What can hang from each mark:
K_988: K_48 K_449
K_338: K_48 K_742
K_170: K_389 K_449 K_742 K_863
K_742: K_170 K_338
K_863: K_977
K_977: K_48
K_937: K_48
K_389: K_273
K_48: K_273 K_338 K_529 K_937 K_988
K_449: K_988

Each row was made from one small tree. Brackets hold a mark, then the marks that hang from it, in the order of their numbers. Every link used is in the known rows. Write each row's tree.
Known rows:
(K_338 K_48): [  5   2  13  33 -16  31   0 -22  10  26  34  -9 -13   1   8  -9   0   2
  40  17  -6  -5  25  -4  21  35  -8  -2  11   7  15 -10]
(K_449 (K_988 (K_48 K_338))): [ -4  -5  17  13 -11  23 -34   3  46   7  24  -8  -5  12   7  -3  -4  20
  44   0 -34   8   4  11   0  -8   1 -16  12  -4   2 -19]
(K_338 (K_48 K_529 (K_988 K_449)) K_742): [ -6 -12  17  37  -5 -24 -26  25  -3   3  15  -5  11  -2  -9 -38  -8  -5
  51 -20 -35 -12  -3   9  16  21   4 -15  13   0  -4 -15]
(K_48 K_273 K_529 K_937 K_988): [-10   5   6  35 -16   6  23  -5  -7   9  13   2  28   1   0 -13 -20 -18
  22 -19  -7 -14 -25  25  18   1  -7  -6  14  24 -19  -8]
(K_170 K_449 (K_742 (K_338 K_48)) K_863): [ 10  -9  -2  53 -21  47 -18   7 -31  53  18  -8 -30   4  30 -12 -15  -9
   5   4  -2 -13  46  12  28  38   3   2   9  26   1 -15]
(K_338 (K_48 K_273 K_937 K_988)): [ -8   3   4  42 -12  13  46 -40   4  27  29  -5  15  -8   9 -14 -18 -11
  31  17   0 -27   8  17  16  20 -12  -7   9  23  -2  -3]
(K_170 K_742): [  7 -13  12  40 -28  45  -7  -8 -13  25  12  -7 -19  23   9  -7 -10  -3
  26   3  -7   2  19   1  26  24  -3  -3  13   9   1 -12]
(K_449 (K_988 K_48)): [  3 -11  12  22 -19  33 -16  16  39  32  18 -12 -16  18  10 -11  -8  15
  35   0 -33   9   1  13   7   1   1 -13  10   6   3 -19]
(K_48 (K_338 K_742) K_529 K_937 K_988): [-10   7  20  31   1  -3 -37  -1   6 -21   7   4  38  -2  -6 -17  -4  -7
  48 -15 -15  -3   6  12  20 -12   1 -15  18 -10 -24 -10]
(K_863 (K_977 (K_48 K_273 K_338 K_937))): [-14  17  16  16 -23  21  33 -45 -16  -5 -15   3  18   7  12  -4  -4 -18
   8  -9  15 -37 -11 -13   5 -24 -14   1  12  23   2 -12]
(K_742 (K_338 (K_48 K_529 K_988))): [  3   0   1  44 -14   2 -24  -3  -3  27  33  -6  -6 -11   2 -28  -7 -15
  32 -16 -21   0  12  18  22  32   0  -6  14  24  -1  -6]
(K_48 K_273 K_338 K_529 (K_988 K_449)): [-20 -12  19  23 -12 -34 -16   4  -9 -26  14   3  27  -2 -16 -18 -15  -5
  46 -36 -36 -13 -33  19   4  -1  -1 -12  14   6  -6 -16]
(K_863 (K_977 (K_48 K_273 K_988))): [-10   5   8  29 -25  -8  39 -24 -26  -1 -17   0   6   9  -5 -26 -10 -25
  20 -28   2 -20  -3   1   2  -4  -9  -4   8  32  14 -13]
(K_742 K_170 K_338): [  7  -3  11  52 -20  40 -33   4 -17  25  -5 -15 -15  24  10 -18 -10  -5
  26 -13  -6   9  20   3  27  11   2  -6  14   2  -1 -15]
(K_742 (K_170 K_449)): [ -1   1  15  44 -20  43 -10  26  -4  -2  -5 -15   2  29  10   2 -10   0
  15 -15   5   2  25  -2  26  10  -3   1  13   8   0 -27]
(K_170 (K_389 K_273)): [  8  23  25  27 -17  29 -41  28  11  -7  19  -6  14  17 -10   5   9   4
  44  10 -28   8  37 -16  39  27 -14  -3  17 -15   2 -19]
(K_988 (K_48 K_273 (K_338 K_742) K_937)): [ -5   4  14  29  -1  21 -20 -28  11  13   6 -10  21   2  19 -12 -17  -3
  46  15  -4 -12  -4  18  10 -23   4 -17  15  -7 -16 -10]
(K_937 (K_48 K_273 K_338 K_529 K_988)): [-14  -6  17  25 -17 -21 -27   7   2 -38   9   7  36   3 -23  -6 -16 -21
  52 -30  -5   0 -30  27  11  -5  -1  -3  16  11 -17 -15]
(K_742 K_338): [ 13   1  16  44 -20  42 -33  -6  -8  45   9 -13 -25  11  12 -20  -3  -5
  33   9 -13   9  11   2  34  12   3  -1  13   3   4 -10]
(K_937 (K_48 K_273 K_338 (K_988 K_449))): [-16 -20  32  30 -18 -20 -13   3   5 -20  -2   2  26  11 -22 -15 -17  -7
  67 -10 -18 -14 -25  15  10 -10   0  -8  12  -3 -10 -17]
(K_988 (K_48 K_338 K_937) K_449): [ -7  -1  25  16 -14  24 -13  -3  33  11  19  -1  14   8  11  -7  -1  15
  45   7 -23  -8  -3   0   6 -14  -3 -19  14  -9 -10 -13]
(K_449 (K_988 (K_48 K_273 K_338 K_937))): [-11  -4  11  18 -12  31   5 -12  36  20  18  -8  14   8  20   0 -19  10
  29  10 -22 -18 -21  21   1 -23  -3 -12  11   7 -12 -15]
(K_338 (K_48 K_988) K_742): [  1  -3  14  46  -1   2 -17 -17   3  16  18 -10  -2  -4  -2 -31  -6  -4
  58   8 -14  -2  37   8  20  27   0 -14  10  -4   8  -9]
(K_449 (K_988 (K_48 K_529))): [  0 -10   6  17 -21  21 -26  40  33  17  21  -7  -6  14   6  -9  -9   8
  27 -27 -36  11 -21  20   5   0   4 -11  13  15  -6 -22]
(K_863 (K_977 K_48)): [  1  11  16  20 -29  26  14 -15 -13   3 -15   0 -12  17   4 -16   8 -13
  15 -18   4  -8   9 -21  11   0  -9   0  11  20  17 -16]
(K_863 (K_977 (K_48 K_529 K_988))): [ -7  11   9  20 -26 -13  12   8 -15 -20  -9   8   9   8 -12 -23   4 -25
  15 -53  -7  -5  -2  -4   5   0  -8  -6  13  33   6 -16]
(K_48 K_338 K_529 K_937 (K_988 K_449)): [-18   0  25  21 -11 -11 -12  11  12 -22  16  10  35   0  -9 -13  -2   1
  39 -22 -29 -12 -13   5  13  -7  -6 -14  16  -2 -18 -13]
(K_48 K_273 K_338 K_988): [-13   1  16  30  -8  -9  -8 -38  -3 -15  18  -2  16  -3 -10 -12 -14  -5
  54  -5 -14  -5   6  17   9   6  -4 -11  12   2   5 -10]
(K_449 K_988): [  1 -10  21  28 -19  36  -9  14  20  26  10 -11 -15  21   4 -10  -6  14
  33   4 -27   2   4   1  20   9  -3  -3  10   0   6 -21]
(K_742 K_170): [ -1  -2  15  40 -19  33 -13   4  -7  -3   0  -9   0  27   1  -8  -7   1
  32 -16   0   7  20  -1  17  15  -4  -8  14   0   3 -19]
(K_977 K_48): [  1   8  18  28 -21  29   4 -10  -1   4  -1  -6  -5  11   1  -9  -4  -6
  29  -5   6   4   6 -14  24   9 -11  -2  12  21  10 -16]
(K_988 (K_48 K_273 K_338 K_529)): [ -7   3   2  14 -14   1 -29  -9   8 -14  29  -3  17  -5   5  -1 -14  -7
  39 -27 -17   5 -27  25  -2  -2   1 -11  16  14  -5 -15]
(K_988 K_48 K_449): [  3 -12  19  24 -21  21 -15  17  21  27  15  -7  -9  16   5 -20  -4  11
  46  -4 -28   8  -5   4   9   5   2 -17  11  -4   5 -17]
(K_170 K_389): [  4  13  24  34 -16  18 -32   2  10   8  25  -9   4  18  -2  -2   2   3
  41  -2 -13   9  32 -13  22  18  -8  -5  15  -2  12 -19]
(K_48 K_529 K_937 K_988): [ -5  10  11  32 -15  12   4   7   6   4  16   5  22   5  -4 -12  -4 -10
  28 -21 -10   0  -4  12  22   4  -7  -9  16  13 -17  -9]

Write each row's tree:
[ -3   0   1  30 -19  11   9 -14 -10  12  33  -8   5  -7   8  -7 -16 -14
  26 -11  -6 -15 -20  15  15  31  -6   2  12  26   5 -12]  (K_338 (K_48 K_273 K_529))
[ -2  17  17  22 -29  40  36 -14  -8  18 -16   3   2  17  13 -12   6 -14
   4  -6  14 -20   7 -21  16 -11 -14   1  12  22   5 -13]  (K_863 (K_977 (K_48 K_937)))
[ -4 -10   3  29 -15  30 -20  58  17   1  -3  -7   1  27  13  -6 -18  17
  15 -35 -16   7  26  20  -3  -1   4 -15   8  11  -6 -33]  (K_742 (K_170 (K_449 (K_988 K_48)) K_863))
[  1  -4  19  51 -10  39 -34  35 -15  -2 -20 -22   4  31  11 -11 -13  -4
  23 -12   2   1  27  -2  30   0   6  -4  14  -5  -6 -29]  (K_338 (K_742 (K_170 K_449)))
[ -6   0   9  49  -2   9  24 -34  -5  32  12 -11  17  -7  10 -29 -22 -14
  43  18  -3 -28  12  18  22  10  -3 -11   9   8  -9  -4]  (K_338 (K_48 K_273 K_937 K_988) K_742)
[ -1  -7  13  18 -22   8 -24  36  17  12  20  -3   1  12   1 -17  -6   4
  38 -28 -33   9 -25  10   6   4   3 -15  15   7  -5 -19]  (K_988 (K_48 K_529) K_449)
[ -2 -11   9  43 -16 -10 -21  19  -3  31  27  -5  -5  -6  -2 -35  -8  -9
  36 -20 -37 -10  -4  12  20  26   1  -9  12  16  -2 -10]  (K_742 (K_338 (K_48 K_529 (K_988 K_449))))
[ -5 -11  31  38 -10  16 -65  19   1 -34 -23  -7  24  29 -12  -9  -8  -5
  59 -10   7   6  16   1  20 -12   7  -8  18 -25 -16 -23]  (K_937 (K_48 (K_338 (K_742 K_170))))
[ -4   7   7  31 -21  30  15  -3 -11  19  11  -3  19   6  12  -4 -16 -15
  14  -9  -1 -16 -34  15  23   2  -7   2  15  19 -15 -11]  (K_48 K_273 K_529 K_937)
[ -3 -20  32  34 -25  -1 -14  30  13   2  -4   2   8  22 -23 -23  -6  -4
  60 -10 -20   2  -8   5  21   3   0  -8  11  -3  -8 -19]  (K_937 (K_48 (K_988 K_449)))
[ -4  13  15  40 -13  17 -35  44 -11 -25   3  -4  23  28   2   6  -8   4
  21 -36   3   6  56  -6  14  17  -6  -7  13   3   3 -33]  (K_742 (K_170 K_389 K_449 K_863))
[ -8  -5  20  20 -23   5 -33   8  -2 -27   9   2  27   8 -11   4 -14 -18
  42 -21   2  -4 -38  17  15  -4   0   5  17   9 -14 -18]  (K_937 (K_48 K_273 K_338 K_529))
[ 10  -8   3  57 -26  65   6 -24 -11  74  24 -12 -22   8  34 -14 -12 -11
   8  27  -2 -25  27   4  36  26  -5   0  13  24 -10  -1]  (K_170 (K_742 (K_338 (K_48 K_937))))
[  7  30  21  24 -13  26 -43  57   0 -16  12   0  22  14  -4   9   6   7
  31  -5 -20   7  54  -8  36  27 -11   1  14  -9  -1 -29]  (K_170 (K_389 K_273) K_449 K_863)
[  5  -2   5  39 -24  23 -31  11 -44  12 -21   4 -15  26  10 -30   0  -9
  19 -36  -4   1  37   3   4   8   6  -9  10   2   4 -18]  (K_742 (K_170 (K_863 K_977)) K_338)
[-11  11  15  15 -22   5  15 -40 -22 -14 -13   0   7   6   3  -9  -3 -17
  20 -19   6 -25  -7 -11   0 -12 -10   1  11  20  18 -16]  (K_863 (K_977 (K_48 K_273 K_338)))
[ -2   7  28  32  -2  33 -35 -19   8   5   1  -6  16   8  11  -9   0   2
  46  21  -2  -7  20  -5  26 -12   0  -9  16 -21 -11 -11]  (K_48 (K_338 K_742) K_937)
[  0   5  23  50  -7  15 -52  21  -9 -12  -5 -17  17  33  -2 -13  -7  -1
  41 -20  -7   6  42 -11  22   8   1 -14  17 -15  -1 -25]  (K_338 (K_742 (K_170 K_389)))
[ -7  17  15  27 -24  15  43 -19  -3   7 -17   7  13  12   1 -21   4 -18
  13 -19   6 -20  18 -13  12 -11 -14  -8  11  26   2 -10]  (K_863 (K_977 (K_48 K_937 K_988)))
[ -1  -8  15  38 -22  30 -29  55   0  15  11  -4  -4  31  12   4 -14  11
   5 -22 -22  -8  43   2  17  16  -3  -3  10  15  -1 -33]  (K_170 K_389 (K_449 K_988) K_742 K_863)
[-12  -9  19  39 -17   6  35  -4  -4  25   2  -2  19  10   0 -23 -20  -4
  36   1 -20 -26 -19  14  18  -3  -7 -11   9   8 -11 -10]  (K_48 K_273 K_937 (K_988 K_449))
[  3  -3  -2  48 -19  26 -30  14 -16  18  18 -13  -4   8  12 -18 -10 -13
  14 -26  -6  -3   7   9  21  30   0  -3  17  21  -5 -14]  (K_742 K_170 (K_338 (K_48 K_529)))
[-10  26  21   8 -14 -15 -29  -8 -12 -43   0  15  20  10  -7  -6  15  -4
  32 -39   2  -4  47 -27  -8   0 -12 -11  13   8  21 -23]  (K_170 K_389 (K_863 (K_977 (K_48 K_338))))
[-14 -15   8  34 -16 -26  16   3 -10   7  27  -2  12  -7  -6 -26 -20 -11
  39 -24 -29 -23 -25  20   8  26  -4  -9  10  23   1 -13]  (K_338 (K_48 K_273 K_529 (K_988 K_449)))
[ -9  -5  19  37 -14   9  29  -6  18  28  25  -1  11  -1   4 -22  -5   3
  40  11 -19 -23  16   1  18  19 -11 -13  10   6  -2  -8]  (K_338 (K_48 K_937 (K_988 K_449)))
[ -7   9   5  34 -13   9  17  -5  14  11  35   3  19  -8   3 -12  -5 -11
  29  -9  -8 -13   6  12  18  24 -11  -8  14  22 -11  -5]  (K_338 (K_48 K_529 K_937 K_988))
[-11  10   9  38 -17  12  53 -28  -7  10  -4  -2  21   4   1 -16 -22 -18
  20  -6  12 -21 -11   6  21  -7 -15  -7  10  35  -6  -8]  (K_977 (K_48 K_273 K_937 K_988))
[ -7  13  21  13  -7  -5 -32 -12 -28 -29 -27  11   7   7  -2 -25   8  -7
  40 -25   3  -7  31 -14  -2 -12   0 -11  10  -3  11 -19]  (K_170 (K_863 (K_977 (K_48 (K_338 K_742)))))
[ 10  -6   3  60 -27  75  10  -5 -10  72  20 -18 -21  10  42  -4 -15 -13
 -12  27   6 -30  28   4  44  20  -3   9  14  32 -12 -10]  (K_170 K_449 (K_742 (K_338 (K_48 K_937))))
[  2  17  20  32 -12  18 -37  30  -2  -3  18  -3  11  14   3   3   0   5
  28 -15  -4   8  49  -7  20  19  -6  -3  12   3   9 -29]  (K_170 K_389 K_449 K_863)
[ -4 -16  10  52 -15  -6   7 -16 -13  48  20 -13 -11  -5   6 -39 -22 -10
  39   4 -30 -25  -5  19  18  22   1  -8   8  17   6  -7]  (K_742 (K_338 (K_48 K_273 (K_988 K_449))))
[ -9   6  17  29  -4  15 -27 -10 -12  -5   0  -5  32   2  10 -10 -16 -13
  32  -6  -5 -18 -28  14  21 -17   2  -4  17  -3 -20 -13]  (K_48 K_273 (K_338 K_742) K_529 K_937)
[ -3   4   7  38 -16  38  40 -38   0  42  28 -10   5  -2  21  -5 -16  -8
  25  26   7 -30  -1   7  21  20 -12   2  10  20   1  -6]  (K_338 (K_48 K_273 K_937))
[-11   4  -2  37 -13   2  35 -17  -1  15  33   0  26 -12   6 -13 -19 -19
  23 -10  -4 -26 -14  23  14  19 -11  -5  12  32 -11  -5]  (K_338 (K_48 K_273 K_529 K_937 K_988))
[-10 -14  20  38 -17 -10  12  -3 -11  13   5  -5   7  10  -9 -27 -19  -3
  46 -10 -28 -11 -18  15  12   8  -3 -11   8   5   4 -14]  (K_48 K_273 (K_988 K_449))
[  1   7   1  45 -13  16  -2  -4   2  38  31  -4   5 -11  11 -24  -7 -17
  22  -6 -11 -12   7  18  27  20  -4  -6  15  25 -15  -2]  (K_742 (K_338 (K_48 K_529 K_937 K_988)))
[ -4  -6   6  27 -19  42  25   3  30  49  13 -13   3  15  22  -8 -24   5
  19   9 -20 -15 -26  24   8 -15  -2  -9  10  16 -12 -15]  (K_449 (K_988 (K_48 K_273 K_937)))
[-11  -3  20  29 -18  -1   7  28   5   6   9   6  23   9  -7 -21  -6  -2
  30 -24 -27 -10 -19   7  19   0  -5 -12  14   9 -20 -13]  (K_48 K_529 K_937 (K_988 K_449))
